Every row comes from one small tree of marks. The marks that hang from a mark follow it in brackets, in alphabetical order. Every link used is in the known rows. Which tree was each row made from?
Known rows:
P[N[G[F[Q] X[B[Y]]]]]: [-12  -5 -24  -6 -14 -12 -38  -1  39  20  -3  -4 -13 -20  19  17 -13  56
  -8   7 -11  15 -14 -18 -31  18  -6   4  17   7  38  -1  13 -21 -15]
F[B Q[Y]]: [-14  -1 -30   7 -29 -17   8 -17   1  18   0  -9 -13 -22  18  22  -3  21
   3  20  -6  14 -19 -11  -9 -11   7  -7   2   2  -3  -3  -6 -10  -5]
E[B[W Y]]: [ -6   2 -24 -28   3   3   3  -9  34  -8  -2  -5 -10 -34   8   1  -1  12
  -3  20   8  21 -10  -9  -6  -5  21  -7  10  -6  -5  -7   5 -24 -12]
G[F[B] N X[Q]]: [ 15 -20 -16  13 -17 -25 -26   2  18  27   1   0  12 -19  19  16 -14  29
  -3  20  11   6   3  -9 -13  15   5 -11   6   4   0   3  15  -7  -1]
W[B[Y[Q[F K X[G]]]]]: [  6  21   4  21 -10  21   3  -1  14  14 -11   3 -32  -1 -17  -2  19  20
   6  -3 -10  22  13  18  -2 -18 -11  -2  15 -19   5   1  -9  11  -1]
F[B[X Y]]: [ 16   8 -44 -20  -7 -15 -10 -15   6   2   4  -5  -5 -21  26  -1  13   4
   5  19   1  19  -4  -7 -17  10  15   0   4 -11   3  -6  12 -15 -16]
K[B[W[Q[F]] X[G] Y]]: [ 16  15 -17 -22   3   3  13  10  22   2 -39  -6 -13  -7  12   7 -12   6
   1  -5  -6   8   2   8  10 -18  26  13  -5 -12  13 -11  10  -2   0]
Q[K X[G] Y[B]]: [ -1  26   6  10 -14  -3   9  -3  -7  20 -18  -3 -18   0 -24  -2  15   5
  -6  -7 -12  11  -4  13   4 -15   5   5  16 -15   4  10 -16   0  -7]
Y[B[K W X] Q[F]]: [ 15   3 -19   3  -6  -2  18  -3   0   9   6  12 -17 -12  13  22   1  -8
 -12  20   2  31   5  -1   6   0  15   5  -1 -27   2 -14   0  -7   9]
G[F N X[Q]]: [  5 -22  -6  22 -10 -22 -29  12  28  24   1   8  15 -16  19  10 -24  34
   6  23  -1  -4  -2  -6 -12   7  10  -2  12  10  10  -1  23  -3  -3]
Q[F K]: [-13 -13  -6   0 -13 -20   0  -3   8   1   2   9  -6  -1   2  -5  16  23
   3  20 -13  11  -8  10  -1 -25   3   3  12   2  13   6  -7   8 -10]
F[B[Y[Q[E K]]] G[X]]: [ 16  25 -19  19  -8   6 -21 -22  10   8 -10   3  11 -28   7 -10  21  36
  -8  -3 -11   6 -12  -8 -27 -10 -19  -4  18 -31  22   1  12 -22  -8]
K[B[W X Y[Q[F]]]]: [ 15   4 -17  -2  -8   0  -6  10  20  -2  -9   1 -13  -9  19   6 -11  -2
  -4  15   1  16   6  17   2 -10  12   7  -5 -18  10 -11   3  -4   6]
G[F[Q[E Y]] N[P] X]: [-23  -6  -2  24 -24  -9 -12  -5   4  25   1   9  23 -14  42   8 -17  37
  -5  40   9  -6 -14   7 -21   0  -7  -6  13   3   8  -9  14 -20 -11]
N[G]: [-16  -3   1 -12 -20 -19 -10  -8  31   5   5  -7  -4 -18  14  -3   1  19
  18  24 -20  13 -16  -8  -9  -6  -5  10  17  -2   7   6   5 -17 -17]
F[G Q[K]]: [-15   2 -26  20  -9 -12  -5 -16  16   3 -14   0  -1 -17   1   7   5  31
  17   8 -38   3 -22 -23 -16 -29   1  18  15  -5  24 -13   3  -5 -18]
E[B]: [ -9 -15 -12 -13 -15 -19   4  -8  26   1   0  -2  -2 -22   4  -4   5  10
   2  30  -1  22 -11  -5   1 -10  25   9  15   3  -9   4  17 -20 -15]
N[G[F X[Q[E]]] P]: [  1   0   6   3 -22 -16 -20   4  19  23  13 -13  18 -19  29  11 -11  38
  14  26  -7  -7  -5 -11 -16   1 -18  -2  23  -9  19   4  31 -18 -13]
Y[Q[F K X[B[W] G]]]: [  3   2  14  21   0  10  12  11  11  11 -17   4 -29  12 -24   7  -2  13
  -5   1   0  25   9  21  23 -34  -3   5  -5 -18   9  11 -19  13   5]
E[B[W[Q] X[G] Y]]: [ 10   8 -25 -28  14  10  18   1  30   9 -27  -7 -12 -25  16   5  -6  11
   5   2  -2  17  -8  -9   1 -11  42  10   4 -12   0 -11  24 -19  -7]
Q[F K X[B[W Y]]]: [  1   5 -13 -12   2   6   2   4   8 -10  -2   3 -27   1 -14  -1   9  17
 -11  -5   9  27   5  19   8 -16  -8 -12   1  -7  18   2 -19  11  -4]
G[N X]: [ -3 -20   2  10 -12 -17 -20  -3  27  12  -4  14  19 -17  21  -3 -10  27
   2  28   3   9  -9   2 -10   6   7   8  10   4   1   1  13 -16 -11]
G[F[B[K W]] N X]: [  8  -7 -19   0   9 -10 -18  -7  13  10  -3   8   9 -22  26  19   1  28
 -13  24  29  18  -6 -15 -13  24  -2 -25  10  -5   1  -5  -5 -11  -3]
G[F[B[W] Q[K Y]] N]: [-26  -9 -23  11  -7  -6  -4  -4   5  29  -8   3 -10  -9  23  18  -3  26
 -11  15  14  11 -18   6 -16 -12  -4 -23   3   3   1  -7 -29   1   2]
F[B[K Y] G Q[E X]]: [  8  42 -45  15 -19   9  10 -37  -1 -12  -5   2  -6 -28   5  15  14  20
   6   1 -15  18 -16 -32 -19  -1 -22  -6  18 -23  15 -19  11 -21 -24]
F[G Q[X]]: [ -5   5 -20  24 -17 -16  -1 -13  16  -5 -11 -11  -1 -20   3  12  -8  17
  30  15 -32   6 -10 -23 -10 -13  -3  20  11  -7  20 -12   9  -7 -14]
W[B Q[F Y]]: [-12  -6  -7 -14 -21  -8  20   4  15  22  -3  -3 -22 -14  15   7   7  21
   1   3  -4  19 -11  11   6 -22  10  -6   6   9  -7  -6   2  -1  13]
G[F N[P]]: [-13 -12  -4  -3 -14 -19 -21 -12  20   1   7   6  16 -10  26  -1   1  10
   5  50   6   9  -4  -1 -17   9  -2   5   7  12  -5  -6   6 -23 -16]
K[B[W Y]]: [  1  14 -22 -22   1  -1  -9  -6  34 -11 -15 -11  -4 -22   9   8  -8   9
  -2  10   7  11 -11  -3  -5  -3   6  -1   5  -4   5  -9  -2 -16  -8]
G[F N[P] X[B Q[Y]]]: [  6 -10   1  15 -20  -9 -28  15   8  30   8  15   1  -8  10  13 -20  29
 -19  19  12   6   2   2   0   0   5  -9   2  14   1  -2  17 -14   1]
X[Q]: [  1  -6 -19   7 -17 -18  -1  -1  25  11   8  -2  -1 -18   9  18 -13  18
  18  18 -16   6 -11 -17  -2 -15  12   7   7   5   1  -5  16  -6  -8]
F[B[W Y] G Q[K X]]: [  5  22 -38   4   0   8  -1 -22   6  -5 -17 -16 -15 -25   0  20  10  21
  12 -12 -15  14  -9 -21 -20 -10 -19  -6   6 -22  23 -15 -19  -3  -7]
W[Q]: [ -7 -13 -14 -10 -13 -21   7 -11  26   4  -7  -6   5 -17  21  11   1  26
  17  14 -12  14 -18  -8  -6 -10  11  11   4  12   3  -5  20  -9  -2]
Y[B[K W]]: [  1  12 -25 -16   1  -2  13 -19  14  -1   1   1  -7 -24   5  24   6   2
 -10  16   9  26 -11 -20  -1   6   9  -4   8 -13  -5 -13  -5 -18  -6]
W[B[X[G[N] Q[E]]]]: [  6   7 -12  10  -9   4  17   9  28  47  -9  16   1  -7  22   0 -19  -5
   7  15   7  11  -7   3   5 -18  24  20  11 -15 -23 -12  27 -22 -18]
B[K W Y]: [ -3  23 -34 -13  13  12  -1 -17  22 -15   4   9  -9 -29  14  16   4  24
   3  14   1  17 -17 -24 -13   0   1 -15  12  -8   7 -19  -3 -14 -15]

Write each row's tree:
[ -8  -1  -2  11 -15  -5   8   4  35  27 -12  13   5 -12   1  -8 -20  10
  -8  28   5   5  -6  -3   5 -20  27   6  19   0 -18   4  26 -26 -22]  X[G[F N] Q[E[B]]]
[-18  -2  -3 -16  -6   0  33   8   5  18 -10  10 -15   4   7   0   2  27
 -24 -10  10  18 -21  26  18 -48   2 -11  -2   0   9   2  -9   1  10]  X[B[W[Q[E F K Y]]]]
[ -1   4 -13  -6   4 -13  -5  20   3  18 -15  -1  -7   4  14   3   0   3
  -5   0   5   7 -18  20   5 -25  15   5   7 -12  12  -7 -11   5   1]  Q[K[B[W X]] Y]
[ 15  -3   6  23 -14  -3 -30  -1  14  16  -5  19  19 -16   3  11   1  32
   5   5 -22  -3  -7 -19 -12 -16 -10  16  13  -8  14 -14  13 -19 -11]  F[G[N[P] X[Q[K]]]]
[-16 -12 -12  13 -25 -10  23  -9   7  13  -5   0  -1  -4   2   5   7  23
   5  14   0  22 -15  11  -1 -23   2   8  21  -7   6   0  16  -2 -15]  F[Q[E[B] K X]]
[  7  14  -8 -20   4  14  21  -4  31  -2 -29 -13 -16 -23  -3  10  -3  17
   9  -5   1  20  -3  -6   4  -8  17   1   6  -8  -2  -5  11 -13  -3]  E[B[W[Q[X[G]]] Y]]
[ -2  12 -19  -2 -25 -12   9 -13 -13   0  12  15 -21 -13   4  11  20  15
 -13  17  -4  22 -10  -7   5 -13   2 -22   8  -4  -4   1 -15  -4  -5]  Q[F[B[K]] Y]
[  7 -10   8   4 -17 -11   7  14  13  22 -40  21  -3  20   3  -6   4   8
  -8  -5 -10  13  -3  27  15 -28  21  27   1   0   4  -1   9   4  -4]  W[Q[F K[B[X[G[N]]]]]]
[  1  23 -37 -13   1  12  -2 -20  22   1   8   8 -19 -28   9   9  20  23
   1  10   3  28 -12 -19 -15   7   2 -13  23  -3  -5 -19  11 -15 -15]  W[B[K Y]]
[ 10  -4 -20 -19  16   7  -5   0  23  11 -20  -3  -7 -16   6  12   4  52
 -13 -22   9  18 -12   2  -6  -8   4 -10   1   1  26  -5  11   1   7]  G[X[B[W[Q[K]] Y]]]
[-18 -17  -5  23 -15 -10 -15  -9   7  24  -3  11  30  -3  33   7  -2  44
  -1  34   9  -1 -11   9 -27  -2 -15   0  17   1  18  -8  16 -10 -15]  G[F[Q[E K]] N[P] X]
[-21 -17 -16  12 -22 -15 -13 -16  19   7   3   4  12 -11  31  16 -10  21
  10  49  -1   8  -6  -8 -21   5  -2   7   4  15   0 -15   9 -18 -17]  G[F[Q] N[P]]
[ -3   9 -20   5  -4  13 -10 -12  26  17   3   2 -18 -17   5   2  22  28
   2   4  -2  25  -9   6 -20  -8  -6  -5  17  -8  -1  -9   4  -7   0]  W[B[Y[Q[K]]]]
[ 11  -1 -20   9 -22  -7  15  18 -10  18  17  27 -26 -10   3  13   0   9
  -9   9 -15  20  -4  -6  20 -28  35  -5  15  -6  -1 -10  18   0  -3]  E[B[K X[Q[F Y]]]]
[ 19  34 -28  -6   3  10  11  12  27  15 -24  -4  -1 -12  12   9 -29  -2
   3  -1   2  -4  -7  -4   6 -22  22  11   5 -26   3 -13  21 -15 -16]  K[B[W X[G Q[E]] Y]]
[ -5   9  -6 -10  -9  -5  28  -4  -5  20 -10 -12  -2  -3  19  16  14  20
   0 -14  17  17 -23  19   1 -22 -18 -16   3 -12   2   0 -14   2  12]  F[B[W[Q[E K X Y]]]]
[  5  -8  14   9 -20 -11 -23  -8  13  -5  -6  17  19 -20  11  -7   0  16
   0  32 -15   2   4  -8  -6  -5  -6  15   7  -8  10  -6   5 -27 -15]  Q[F[G[N[P] X]]]
[  9 -14 -22 -11 -15 -27 -20 -10   1  11   9   0  13  -7  40   1  11  -7
   1  47  17  20   3   2 -17  20   7   5  -1  -1  -9  -7   9 -23 -15]  G[F[B[X]] N[P]]
[ -6  21 -18 -10 -13  -3  -6 -12  20  -2 -12   3   6  -4   2 -14  14  19
 -11   2   2   8 -19  15 -11 -18  -6   1  21  -6  12  -2  10 -12 -19]  Q[E K[B[Y]]]
[  2  16   6  10 -23 -17   1   2   5 -10 -21   1   4   8 -16 -19  14   2
  -2  -2 -16   5  -6  19   9 -34 -16  17  20 -17  23   4  -2   0 -12]  Q[E F[G] K[B] X]
[-14  20 -33   9 -16   4   2 -26  22  16 -19   4   2 -19  20   0 -11  21
  -7  28   7   6  -9  -7 -24   2   2  -9   9  -6  -5  -4   7 -25 -28]  X[G[F[B[Y] Q[E]] N]]
[  2 -16   3  -1 -19 -15 -29  15  31  38   2  10 -10  -3   0  23  -3  49
  -9 -17 -16  18 -19 -12  -6 -11  -7  14  17   1  26   7   8 -12  -5]  P[N[G[X[B Q[K]]]]]
[-12 -13   8 -10 -19 -25 -31   1  39  18   1  -1  10 -19  27  11  -3  38
   9  17 -16  10 -22 -16 -22   9  -7  19  21  -2  22   5   4 -27 -13]  P[N[G[X]]]
[ 13  10 -34 -18   7  -7  14  -9   4   8   2   2  -6 -18  18  20   4  -9
  -5  16   8  26  -8 -14  -1   9  21   6   7 -21   0 -18   5 -14  -7]  Y[B[K W X]]
[-14  -1 -11  -9  -9  -3  12   1  13  32  -9  -2 -17  -8  12   8  21  33
   2 -11  -3  19 -24  10  -5 -24   4  -4  14   8  -1  -8   1   1  10]  W[B Q[K Y]]
[  6  18  -8   8   5   7  22  -2  10  34 -19   0   1  -3  10   1  -2  -7
  -7   9   5  13  -6  12   0 -22  16  19   6 -40   1  -2   2 -14  -5]  Y[B[W X[G]] Q[E K]]
[-17   0 -13  24 -26 -14   7  -3   3  11   1  -6 -10 -11  12  18 -11  23
  20  17 -16   9 -14   1  -5 -13  -1   2   8   3   9  -5  -1   5  -4]  F[Q[X Y]]
[ -4  16 -13  19  -1  -5  -5  18   8  32 -10   5 -26   5 -23   3  -7  30
 -10  -7 -13   1  -9  -1   9 -38  18  -7  11   5  12   9   2  10  -7]  X[B G[F] Q[K Y]]
[-13  -9  -8 -15 -15  -6  29  -4  16  23  -7   1  -5  -2  15  -2  21  26
  -1   1   4  20 -14  20   1 -30  -2   0  14  -1   1  -4  11   1   3]  W[B Q[E F K]]
[ 10  22 -32  -1  -9 -12  -5 -28   8 -11  -2   4  -5 -29   1   8  22  11
   3  12 -17  19 -17 -39  -9  -5  -2   1  14 -14   3 -10   1 -24 -19]  F[B[K] G]
[  1   1   2  -2 -23 -18  14  -2  12   7 -23  -7  11  12   4   3  13  21
   5 -12   3  16 -17  25   4 -20 -12  14  13   1  12   1  18   5   2]  W[Q[E K[B] X]]
[ -1  15   4   8  -9 -16  10   5  13  14 -40 -14   7  16  -3  -4   8  23
   5  -9  -1   2 -10  21   1 -21  -6  12  18  -2  19   8  17  11  -5]  W[Q[E K[B] X[G[F]]]]
[ -1   4  -5 -17  -7  -6  32 -10   8  15 -16 -15   4  -5   9  14  10   9
  -2 -11  14  22 -14  16   1  -9  -9   3   6 -14   6  -4   0  -4   9]  Y[B[W[Q[E K X]]]]
[  8  34  -5 -14  -2  12  21  -3  31  -2 -40 -16   1  -9   5   9 -13  12
   5 -13   8   7 -10   8   5 -13  -3   6   6 -14   5  -6  11 -12  -5]  K[B[W[Q[E X[G]]] Y]]
[ -3 -10  -4  -6   3 -10  13   1  15   5 -14 -12   0  -3  12  20   7  28
  20  -7   0  17 -16   7  -2 -15  -9   2   4   1  14  -7  -4  13   9]  B[W[Q[K X]]]
[-14 -12 -40   0   3 -17   0 -11   9  16  -8 -21  -7 -13  20  27   3  29
   6  18   9  12 -13 -11 -18  -7   0 -15   3  -3  14  -4 -16   8  -2]  G[F[B[W] Q[K]]]
[  6   2 -14  12 -19 -17  -3   1  20  -3   0   4  -7 -22  -5   5 -11  12
  15  12 -37  -2  -4 -24   5 -31   8  13   7  -5  12  -6   9  -7  -8]  X[Q[F[G]]]
[ -1  29   5  16  -4  20  19  -3  22  -4 -11   1  -9 -12   3  -1 -14   9
   8  16  -1   8   6  13   2 -21 -10  -2   2 -29   6   0  -7  -8  -5]  B[W Y[Q[E F X[G]]]]
[ -6  -7 -11 -27 -10 -10  10 -19  18  11  -6  -9  23 -14  45  16   1   9
  -6  31  35  17 -13   2 -14   8 -12 -10  -7   1 -16 -11   4 -32   1]  G[F[B[W[Q[E]]]] N[P]]
[  5  17   2   6 -20   7   7   1  21 -11  -9  -4  -5  -6   6   5 -10   1
  -5  10  12  16   4  28   5 -12 -18  -3   2 -20   7  -3  -3  -6   6]  K[B[W Y[Q[E F X]]]]
